What can hang from each mark
vutudit: rumok
zabom: reten
semet: desig rifa
vuvi: desig rifa rumok zabom
desig: semet vuvi
rifa: semet vuvi

Known rows, with every way that one mark hangs from another
desig[vuvi[rumok zabom]]: [-1.13  0.82  3.13 -1.65 -0.39  0.55 -4.36 -0.12 -0.08  0.23  1.78  0.00
  2.10  1.56 -0.29  1.39 -1.47 -2.58  2.96  0.16  4.29  0.85 -1.06 -0.28
 -0.09 -0.65  0.50  0.08  1.23 -1.53  0.49 -2.43 -0.93  1.00  0.38 -1.93
  0.97 -1.48]
desig[semet vuvi[rumok]]: [-1.70  1.88  2.36 -2.59  0.07  1.66 -3.49 -0.42  2.66  0.97  1.38  0.12
  2.39  1.40  0.33  0.90 -0.56 -2.53  3.04 -1.03  5.08  0.65 -0.48  1.42
  0.53 -1.49  0.25 -0.68  1.48 -0.62 -0.83 -2.18  0.23 -0.15 -0.90 -1.19
  0.47 -1.05]
zabom[reten]: [-0.57  1.62  1.56  0.46  0.24  2.91  0.12  0.35 -0.17 -0.14  1.65  0.13
  2.60  1.36 -1.53  2.02 -0.59 -1.69  1.36  0.14  3.44 -1.33 -1.27 -1.94
  0.39  0.38  1.53 -0.21 -0.21 -1.88  1.91 -1.88 -0.73  0.32  1.08  0.25
  0.47 -0.17]
desig[semet[rifa] vuvi[rumok zabom]]: [-0.43  1.70  3.02 -3.76  0.71  0.68 -4.23 -0.75  2.38  1.96  1.86  0.08
  2.16  0.64  0.68  2.70 -0.41 -2.93  3.74 -1.11  5.02  0.21  0.01  0.39
  0.20 -2.25  1.02 -0.43  1.52 -1.23  0.44 -2.27 -0.21 -0.58 -1.77 -1.61
  1.41 -2.19]
semet[desig rifa]: [-1.31  2.35  0.26 -0.41  1.69  1.91  0.28 -0.65  1.99  1.05  2.77  0.14
  1.79 -0.02 -0.42  3.98  0.47 -0.59  2.23 -0.84  3.76 -2.13  0.93 -0.21
  0.41  0.63  0.20 -1.17  2.50  0.85  0.35 -0.54 -0.09 -1.80  1.20 -1.98
  1.12 -1.06]
vutudit[rumok]: [-2.58  1.57  1.29  0.79  0.31  1.63 -1.92  1.32  0.22 -0.54  1.96 -1.03
  1.85  1.26 -2.01  2.00 -0.69 -1.68  1.18  1.19  3.94  0.19 -1.02 -0.18
 -0.13  0.68 -0.24 -0.85  1.79  0.13  0.04 -1.71 -0.88  0.19  2.91 -0.97
 -0.33  0.27]
semet[desig rifa[vuvi[zabom[reten]]]]: [ 0.15  1.93  1.45 -1.57  1.86  2.45  0.17 -0.94  0.73  0.55  2.47 -0.05
  2.10  0.02  0.58  4.34  0.81 -0.76  2.74 -0.52  4.40 -1.52  0.15 -1.99
  0.18  0.32  0.18 -0.55  2.06  0.76  1.48 -0.87 -1.02 -1.31 -0.13 -1.56
  1.25 -2.08]
rifa[semet vuvi]: [-1.72  1.65  1.27 -0.55  0.27  3.91 -1.44 -0.89  0.19 -1.70  1.08 -0.52
  0.92  0.24  0.26  1.09 -0.22 -1.00  2.89  0.41  4.64 -0.18 -1.64 -0.31
  0.54  1.07 -1.25 -1.01  1.99  0.31 -0.69 -1.80 -0.43  0.19  0.78 -0.70
 -1.85 -1.94]
rifa[semet vuvi[desig rumok zabom]]: [ 0.36  0.79  3.69 -1.29  0.50  1.42 -3.81 -0.91 -0.46 -2.02  1.95 -0.86
  0.38 -0.34  0.07  2.38 -1.85 -0.58  3.06  1.21  4.87  0.79 -1.70 -0.81
  0.50 -0.36 -0.08 -0.70  1.85 -1.09  0.02 -3.08 -1.08 -0.03  0.39 -2.17
 -2.75 -2.78]
vuvi[desig rifa rumok zabom]: [ 2.04  0.36  5.38 -0.40  0.51 -1.59 -5.47  0.86 -0.75 -0.83  4.28  0.29
 -0.35  1.81 -2.80  4.12 -3.24 -1.18  1.41  1.11  4.75  0.81 -0.37 -0.96
  0.28 -0.82  2.67 -0.26  2.00 -2.20  1.78 -3.65 -1.24 -0.13  1.53 -3.29
 -0.85 -1.43]
vuvi[desig rifa[semet] rumok zabom[reten]]: [ 2.46  0.40  5.21 -0.49  0.54 -0.41 -3.66  0.71 -0.69 -1.20  4.17 -0.40
 -0.13  0.87 -1.80  4.77 -3.13 -1.25  1.84  1.18  5.18  0.38 -1.06 -1.84
 -0.14 -1.67  2.76 -0.33  0.64 -4.40  2.83 -4.01 -1.27 -0.43  0.20 -2.64
 -1.90 -2.25]
semet[rifa[vuvi[rumok zabom]]]: [-0.84  1.06  2.63 -1.27  0.98  1.63 -3.10 -0.46  0.61  0.09  1.99  0.04
  1.35  0.27  0.19  3.29 -1.00 -1.60  2.96  0.06  4.39 -0.48 -0.33 -0.86
 -0.19  0.63  1.10 -0.59  2.35  0.03  0.37 -1.46 -1.13  0.01  1.06 -1.21
  0.42 -1.52]
desig[semet]: [-0.97  2.54  1.59 -1.46  0.46  2.26 -1.74 -0.22  1.60  0.55  1.77  0.22
  1.82  0.94 -1.47  1.50  0.09 -1.57  2.01 -0.58  3.81 -0.46 -0.42 -0.14
  0.84 -0.68  0.64 -0.68  1.10  0.04  0.10 -2.04  0.07 -0.59  0.23 -0.37
  0.18 -1.06]
semet[rifa[vuvi]]: [-1.12  1.78  1.27 -0.68  1.14  2.90 -1.35 -0.63  0.88 -0.02  1.53  0.22
  1.57  0.69 -0.01  2.56 -0.20 -1.31  2.72 -0.29  4.40 -1.32 -0.18 -0.32
  0.64  1.39  0.38 -1.06  2.63  0.99 -0.07 -1.00 -0.57 -0.36  1.43 -0.81
  0.41 -0.80]
rifa[semet[desig] vuvi]: [-1.63  1.88  0.75 -0.84  0.84  3.86 -0.20 -1.28  0.78 -1.36  1.67 -0.60
  1.07 -0.18  0.78  1.97  0.62 -0.22  2.91  0.01  4.76 -0.32 -1.06 -0.18
  0.47  0.79 -1.99 -1.19  2.57  0.95 -0.83 -1.28 -0.16 -0.75  0.21 -1.43
 -1.50 -2.51]
semet[desig[vuvi] rifa]: [-1.21  2.22  0.29 -1.22  1.53  2.04 -0.17 -0.94  2.18  1.45  2.13  0.37
  2.33  0.49  0.53  3.27  0.88 -1.48  2.92 -1.27  4.49 -1.61  0.82  0.52
  0.78  0.12 -0.57 -1.15  2.67  0.68  0.03 -0.58  0.20 -1.71  0.16 -2.57
  1.90 -1.16]

Rows
[-0.41  1.44  2.12 -1.65  1.78  1.85 -0.77 -0.89  1.34  0.47  2.66 -0.26
  1.89 -0.24  1.07  4.57  0.06 -0.77  2.77 -0.46  4.70 -1.03  0.31 -1.44
 -0.46  0.09  0.57 -0.66  2.15  0.11  1.12 -0.87 -1.11 -1.14 -0.08 -1.70
  0.92 -1.92]
semet[desig rifa[vuvi[rumok zabom[reten]]]]
[-2.45  1.28  1.43 -0.91  0.88  3.01 -1.52 -1.15  1.42 -1.48  1.86 -0.97
  0.90 -0.52  1.28  2.42 -0.45 -0.37  3.01  0.11  5.15  0.24 -0.85  0.41
 -0.43  0.60 -1.40 -1.29  2.67  0.20 -1.20 -1.38 -0.52 -0.61  0.44 -1.49
 -1.89 -2.12]
rifa[semet[desig] vuvi[rumok]]
[ 2.59  1.51  4.46 -2.15  1.22 -0.33 -3.08 -0.13  0.90  0.60  2.92 -0.19
  1.80 -0.05 -0.98  4.43 -1.66 -1.35  2.33  0.30  4.29 -0.49 -0.35 -1.64
  0.48 -2.57  3.29 -0.47  0.25 -2.88  2.42 -3.24 -0.90 -1.16 -0.69 -1.75
 -0.39 -1.87]
vuvi[desig[semet[rifa]] rumok zabom[reten]]
[-2.29  1.62  0.79 -0.93  0.41  2.32 -1.21 -0.89  1.79 -0.28  2.08 -0.66
  1.61 -0.10  0.54  2.19 -0.29 -1.24  3.01 -0.36  4.54 -0.31 -0.54  0.68
  0.04 -0.42 -1.22 -1.07  1.89 -0.94 -0.71 -1.65  0.18 -0.84  0.09 -2.20
 -0.69 -1.98]
rifa[semet[desig[vuvi[rumok]]]]
[ 2.41  1.95  3.74 -2.01  0.83  2.12 -2.06 -0.70 -0.74 -0.90  1.62  0.12
  1.63  1.03 -0.82  2.24 -0.24 -0.94  2.33  0.57  4.64  0.25 -1.41 -2.15
  1.56 -0.93  0.89 -0.25  0.91 -0.22  1.72 -2.82 -0.98 -0.40 -0.62 -1.03
 -0.60 -2.21]
rifa[vuvi[desig[semet] zabom[reten]]]
[ 3.13  1.00  5.77 -1.69  0.85 -0.88 -4.14  0.68  0.19 -0.08  4.20  0.12
  0.49  1.57 -2.17  4.71 -2.45 -1.49  1.65  0.48  5.35  0.65 -0.45 -1.66
  0.36 -2.42  3.50 -0.13  0.66 -3.37  2.94 -4.05 -1.16 -0.73 -0.58 -2.22
 -0.66 -1.81]
vuvi[desig[semet] rifa rumok zabom[reten]]
[ 0.02  0.40  4.12 -1.31 -0.29  0.67 -3.98  0.64 -0.33  0.22  2.87  0.36
  1.74  2.45 -0.55  2.63 -2.03 -3.01  2.47  0.05  5.44  0.76 -0.88 -1.00
 -0.30 -0.90  1.48  0.23  0.83 -2.81  2.06 -2.86 -1.20  0.97 -0.35 -1.71
  1.24 -1.42]
desig[vuvi[rifa rumok zabom[reten]]]
[-1.77  2.09  0.37 -0.93  0.49  2.75 -0.44 -1.00  1.37 -0.27  1.86 -0.49
  1.72  0.02  0.19  1.93  0.42 -1.29  2.91 -0.43  4.32 -0.62 -0.62  0.30
  0.57 -0.29 -1.62 -1.02  1.80 -0.39 -0.33 -1.57  0.30 -0.97  0.00 -2.13
 -0.45 -2.17]
rifa[semet[desig[vuvi]]]
[ 0.67  1.16  3.18 -1.09  1.40  0.94 -3.22 -0.56  0.32 -0.22  2.22  0.12
  0.94  0.14 -0.15  3.55 -1.33 -1.07  2.84  0.34  4.55 -0.61 -0.28 -0.72
  0.72  0.27  1.36 -0.83  2.49 -0.17  0.46 -1.92 -1.09 -0.53  1.14 -2.03
 -0.33 -1.52]
semet[rifa[vuvi[desig rumok zabom]]]
[-2.04  1.56  1.23 -0.92  0.51  1.48 -1.59 -0.56  1.63  0.42  2.15  0.10
  2.20  0.95  0.14  2.04 -0.21 -1.32  2.39 -0.56  4.47 -0.06 -0.06  0.77
  0.28 -0.09 -0.65 -0.79  2.17  0.09 -0.54 -1.10 -0.11 -0.65  0.56 -2.42
  0.90 -0.92]
semet[desig[vuvi[rumok]]]
[ 0.61  0.72  4.23  0.77  0.61 -0.43 -4.13  0.95  0.45 -0.97  3.84  0.53
 -0.28  2.11 -2.35  3.40 -3.13 -0.90  1.25  0.63  5.12  0.21 -0.08  0.74
  0.54  0.16  2.27 -1.09  2.36 -1.72  0.51 -2.91 -0.60 -0.44  2.26 -2.87
 -1.34 -0.12]
vuvi[desig rifa rumok]
[-0.20  1.58  2.03 -1.30  1.11  2.26 -2.10 -0.59  0.15  0.15  1.87  0.15
  1.44  0.46 -0.26  3.03 -0.25 -1.46  2.86 -0.02  4.14 -1.03 -0.44 -1.41
  0.44  0.85  0.63 -0.55  2.15  0.53  0.69 -1.34 -1.11 -0.12  0.94 -1.04
  0.64 -1.60]
semet[rifa[vuvi[zabom]]]
[-1.18  0.63  3.41 -1.28  0.07  1.59 -4.16 -0.19 -0.58 -0.99  1.82 -0.12
  1.27  0.84 -0.35  1.76 -1.38 -1.39  2.53  0.72  4.37  0.91 -1.39 -1.15
 -0.31  0.58  0.45 -0.13  1.77  0.02  0.21 -2.16 -1.61  1.08  1.09 -0.97
 -0.36 -1.55]
rifa[vuvi[rumok zabom]]
[ 1.67  1.32  4.43 -2.03  0.81  1.36 -3.21 -0.42 -0.10 -0.91  1.95 -0.12
  1.61  0.77 -0.18  2.57 -1.12 -0.97  2.42  0.61  5.01  0.68 -1.39 -1.47
  0.72 -1.14  1.42 -0.25  0.98 -1.06  1.25 -2.95 -1.25 -0.13 -0.55 -1.08
 -0.98 -1.89]
rifa[vuvi[desig[semet] rumok zabom[reten]]]
[ 1.92  2.21  3.45 -0.43  1.04  0.63 -2.76  0.35  0.87 -0.32  3.33  0.77
  0.09  2.16 -2.69  2.99 -1.21 -0.98  1.38 -0.11  5.17 -0.10  0.15  0.23
  1.79 -0.88  1.65 -1.09  2.18 -0.51  0.95 -3.15  0.13 -1.49  0.63 -2.41
 -0.82 -0.97]
vuvi[desig[semet] rifa]
[-1.89  0.73  2.68 -0.76 -0.10  1.53 -3.84  0.31  1.24 -0.21  2.41  0.03
  0.74  1.93 -0.04  1.80 -1.89 -2.59  2.90 -0.33  5.73  0.61 -0.61  1.30
 -0.19 -0.22  0.15 -0.81  2.18 -1.90 -0.23 -2.37 -0.24  0.29  0.32 -2.10
 -0.30 -1.25]
desig[vuvi[rifa[semet] rumok]]
[ 1.27  1.50  2.91 -1.28  0.47  2.23 -2.66 -1.07 -1.20 -2.03  1.65 -0.51
  0.38 -0.06 -0.47  2.04 -0.72 -0.61  2.86  1.14  4.50  0.39 -1.86 -1.42
  1.31 -0.05 -0.56 -0.68  1.79 -0.33  0.50 -2.99 -0.84 -0.29  0.29 -2.11
 -2.28 -3.08]
rifa[semet vuvi[desig zabom]]
[-1.08  1.44  1.57 -1.52  0.43  2.03 -0.95 -0.76  0.92  0.02  2.25 -0.80
  1.99 -0.24  0.58  2.74 -0.21 -1.55  2.94 -0.10  4.48 -0.29 -1.04 -0.74
 -0.28 -1.14 -0.54 -0.62  0.88 -2.01  0.88 -2.13 -0.27 -0.60 -0.75 -1.92
 -0.40 -2.57]
rifa[semet[desig[vuvi[rumok zabom[reten]]]]]
[-1.85  1.73  0.84 -1.29  1.42  1.36 -1.05 -0.85  2.72  1.42  2.34  0.11
  2.28  0.25  0.98  3.55  0.03 -1.56  3.05 -1.23  4.72 -1.35  1.01  1.05
  0.11 -0.14 -0.11 -1.22  2.86  0.11 -0.38 -0.57 -0.02 -1.53  0.27 -2.62
  1.52 -0.98]
semet[desig[vuvi[rumok]] rifa]
[-0.65  1.60  1.68 -1.79  0.77  2.87 -1.33 -1.40 -0.26 -1.24  2.11 -0.87
  0.96 -0.35  0.47  2.57  0.44 -0.45  3.10  0.39  4.52  0.24 -1.29 -1.65
  0.24  0.08 -1.73 -0.52  2.09  0.60  0.24 -1.80 -0.83 -0.50 -0.21 -1.76
 -1.14 -3.44]
rifa[semet[desig] vuvi[zabom]]
[-0.71  1.00  2.66 -1.79  0.73  2.57 -1.29 -1.07  0.23 -1.19  2.17 -1.25
  1.36 -0.53  1.25  3.30 -0.42 -0.70  3.05  0.47  4.96  0.32 -1.46 -1.70
 -0.80 -0.54 -0.54 -0.47  1.30 -1.22  0.85 -2.02 -1.25 -0.23 -0.69 -1.18
 -1.41 -2.98]
rifa[semet[desig] vuvi[rumok zabom[reten]]]
[ 1.77  1.55  4.26 -2.32  1.26 -1.03 -4.55 -0.36  1.08  0.56  2.92 -0.04
  0.98 -0.18 -1.30  3.97 -1.78 -1.14  2.56  0.20  4.14 -0.12 -0.04 -0.65
  0.64 -2.13  2.50 -0.62  1.37 -1.76  1.18 -3.14 -0.74 -1.23 -0.03 -2.60
 -0.65 -1.98]
vuvi[desig[semet[rifa]] rumok zabom]
[ 0.75  0.81  4.05 -1.03  0.34  0.64 -4.26 -0.33 -0.87 -1.49  2.01 -0.04
  0.91  0.92 -0.74  2.20 -1.88 -0.71  2.45  1.19  4.48  0.89 -1.38 -1.01
  0.72  0.12  0.81 -0.37  2.14 -0.21  0.37 -2.71 -1.45  0.34  1.28 -2.05
 -1.20 -1.56]
rifa[vuvi[desig rumok zabom]]
[ 0.71  2.24  2.49 -1.17  0.94  2.57 -2.16 -0.67  0.43 -1.09  1.38  0.33
  1.23  1.12 -0.73  1.37 -0.07 -0.53  2.30  0.17  4.80  0.12 -0.81 -0.02
  2.00  0.07 -0.02 -0.95  2.22  1.13 -0.51 -2.29 -0.30 -0.77  0.67 -1.36
 -1.09 -1.28]
rifa[vuvi[desig[semet]]]
[ 1.91  0.76  4.54 -0.46  0.37 -0.63 -3.19  0.37 -0.93 -0.60  2.73 -0.19
  1.64  0.68 -1.84  3.42 -2.50 -1.08  1.57  1.26  3.63  0.03 -1.34 -2.21
  0.36 -1.39  2.78 -0.05 -0.05 -3.16  2.50 -3.23 -1.39  0.10  0.92 -1.93
 -0.78 -1.23]
vuvi[desig rumok zabom[reten]]
[ 1.42  2.73  2.08 -1.02  1.42  1.15 -1.62 -0.52  1.66  0.44  2.13  0.46
  1.33  0.40 -1.62  2.90 -0.43 -0.81  2.06 -0.32  4.02 -1.23  0.19  0.18
  2.07 -0.98  1.46 -1.24  1.78 -0.23  0.42 -2.36  0.26 -1.85  0.55 -2.06
 -0.43 -0.93]
vuvi[desig[semet[rifa]]]
[ 1.09  0.78  4.40 -0.55  0.30 -1.21 -4.57  0.16 -0.67 -0.71  2.83 -0.02
  0.88  0.60 -2.15  2.93 -2.72 -0.92  1.86  1.27  3.62  0.53 -0.97 -1.06
  0.56 -0.87  2.14 -0.26  1.15 -1.79  1.19 -3.22 -1.13  0.05  1.63 -2.74
 -0.97 -1.29]
vuvi[desig rumok zabom]
[-0.81  1.08  2.68 -1.54  0.54  0.40 -2.87 -0.10  0.82  0.48  3.38  0.21
  1.39  1.66 -0.38  3.25 -0.70 -1.70  2.42 -0.50  4.98  0.56  0.11 -0.15
 -0.14 -0.61 -0.01 -0.32  2.34 -0.34  0.69 -1.88 -0.70 -0.53  0.14 -3.06
  1.18 -1.77]
semet[desig[vuvi[rifa rumok zabom]]]
[ 0.11  2.21  2.55 -3.41  0.07  1.53 -3.34 -0.62  0.89  1.18  1.41  0.30
  2.31  1.43 -0.45  1.16  0.42 -2.85  3.08 -0.75  4.43  0.65 -0.82 -0.50
  1.21 -1.98  0.04  0.00  0.91 -0.50  0.63 -2.63 -0.21 -0.13 -1.66 -1.38
  1.28 -2.42]
desig[semet vuvi[zabom]]
[-0.33  1.95  1.34 -1.60  1.75  2.18 -0.81 -1.15  0.92  0.54  2.44  0.00
  1.50 -0.15  0.41  3.98  0.76 -0.63  2.86 -0.52  4.41 -1.07  0.35 -1.31
  0.37  0.58 -0.39 -0.85  2.83  1.54  0.67 -0.78 -0.91 -1.34  0.37 -2.08
  1.11 -2.30]
semet[desig rifa[vuvi[zabom]]]
[ 1.11  1.31  4.19 -2.16  0.68  0.90 -4.38 -0.63  0.09 -1.01  1.95 -0.03
  0.93  0.75 -0.49  2.21 -1.29 -0.89  2.66  0.66  4.82  1.14 -1.09 -0.70
  0.86 -0.88  0.73 -0.38  2.04  0.14  0.14 -2.92 -1.06 -0.19  0.04 -1.82
 -1.17 -2.03]
rifa[vuvi[desig[semet] rumok zabom]]
[-0.47  2.02  2.52 -2.79  1.20  1.82 -2.94 -0.79  2.09  0.87  1.85  0.00
  1.54  0.22  0.15  2.92 -0.21 -1.65  3.15 -0.64  4.86 -0.30 -0.10 -0.45
  0.25 -0.86  0.97 -0.71  2.03  0.14  0.12 -1.81 -0.45 -0.78 -0.61 -0.71
  0.29 -2.03]
desig[semet[rifa[vuvi[rumok zabom]]]]
[-1.12  1.36  1.87 -0.64 -0.09  2.45 -2.59  0.03  0.57 -0.25  2.21  0.25
  0.97  2.21 -0.57  1.53 -0.86 -2.59  2.70 -0.38  5.46  0.14 -0.77  0.62
  0.67 -0.01 -0.44 -0.71  2.00 -1.28  0.16 -2.35  0.09  0.00  0.25 -2.01
  0.19 -1.48]
desig[vuvi[rifa[semet]]]
[-1.61  1.45  1.54 -1.61  0.42  1.60 -1.81 -0.92  1.13 -0.11  2.26 -0.72
  1.45 -0.29  0.37  2.47 -0.29 -1.39  3.14 -0.14  4.36  0.04 -0.79 -0.09
 -0.15 -0.93 -1.00 -0.69  1.62 -1.24  0.11 -1.97 -0.16 -0.66 -0.35 -2.43
 -0.56 -2.64]
rifa[semet[desig[vuvi[rumok zabom]]]]
[-1.58  0.67  2.96 -0.50 -0.09  1.18 -4.03  0.48  1.01  0.04  2.49  0.50
  1.14  2.76 -0.55  1.74 -1.91 -2.64  2.38 -0.38  5.58  0.59 -0.37  1.08
 -0.02  0.17  0.73 -0.64  2.21 -1.32 -0.10 -2.14 -0.43  0.51  0.88 -2.01
  0.72 -0.47]
desig[vuvi[rifa rumok]]
[-0.05  1.23  4.14 -3.22  0.09  0.39 -5.18  0.07  1.42  1.02  2.86  0.25
  1.23  2.16 -0.46  2.48 -1.18 -3.02  3.05 -0.80  5.78  1.47 -0.30  0.35
  0.09 -2.08  1.09 -0.05  1.63 -1.51  0.78 -3.06 -0.43  0.04 -1.62 -1.99
  0.96 -2.22]
desig[semet vuvi[rifa rumok zabom]]
[-0.71  2.62  1.35 -2.76  0.93  2.38 -1.91 -0.78  2.66  1.73  1.22  0.45
  2.48  0.99  0.40  1.84  0.61 -2.72  3.46 -1.57  5.03 -0.77  0.19  0.99
  1.29 -1.33  0.15 -0.92  1.85  0.06 -0.28 -1.63  0.46 -1.10 -1.29 -1.23
  1.41 -1.52]
desig[semet[rifa] vuvi]
[ 1.78  0.44  4.99 -0.57  0.50 -1.04 -5.01  0.45 -0.41 -1.21  4.19 -0.28
 -0.80  0.93 -2.09  4.24 -3.19 -1.02  2.02  1.16  5.10  0.82 -0.75 -0.77
  0.08 -1.24  2.02 -0.51  1.82 -3.02  1.59 -3.96 -1.01 -0.37  0.90 -3.30
 -2.11 -2.46]
vuvi[desig rifa[semet] rumok zabom]
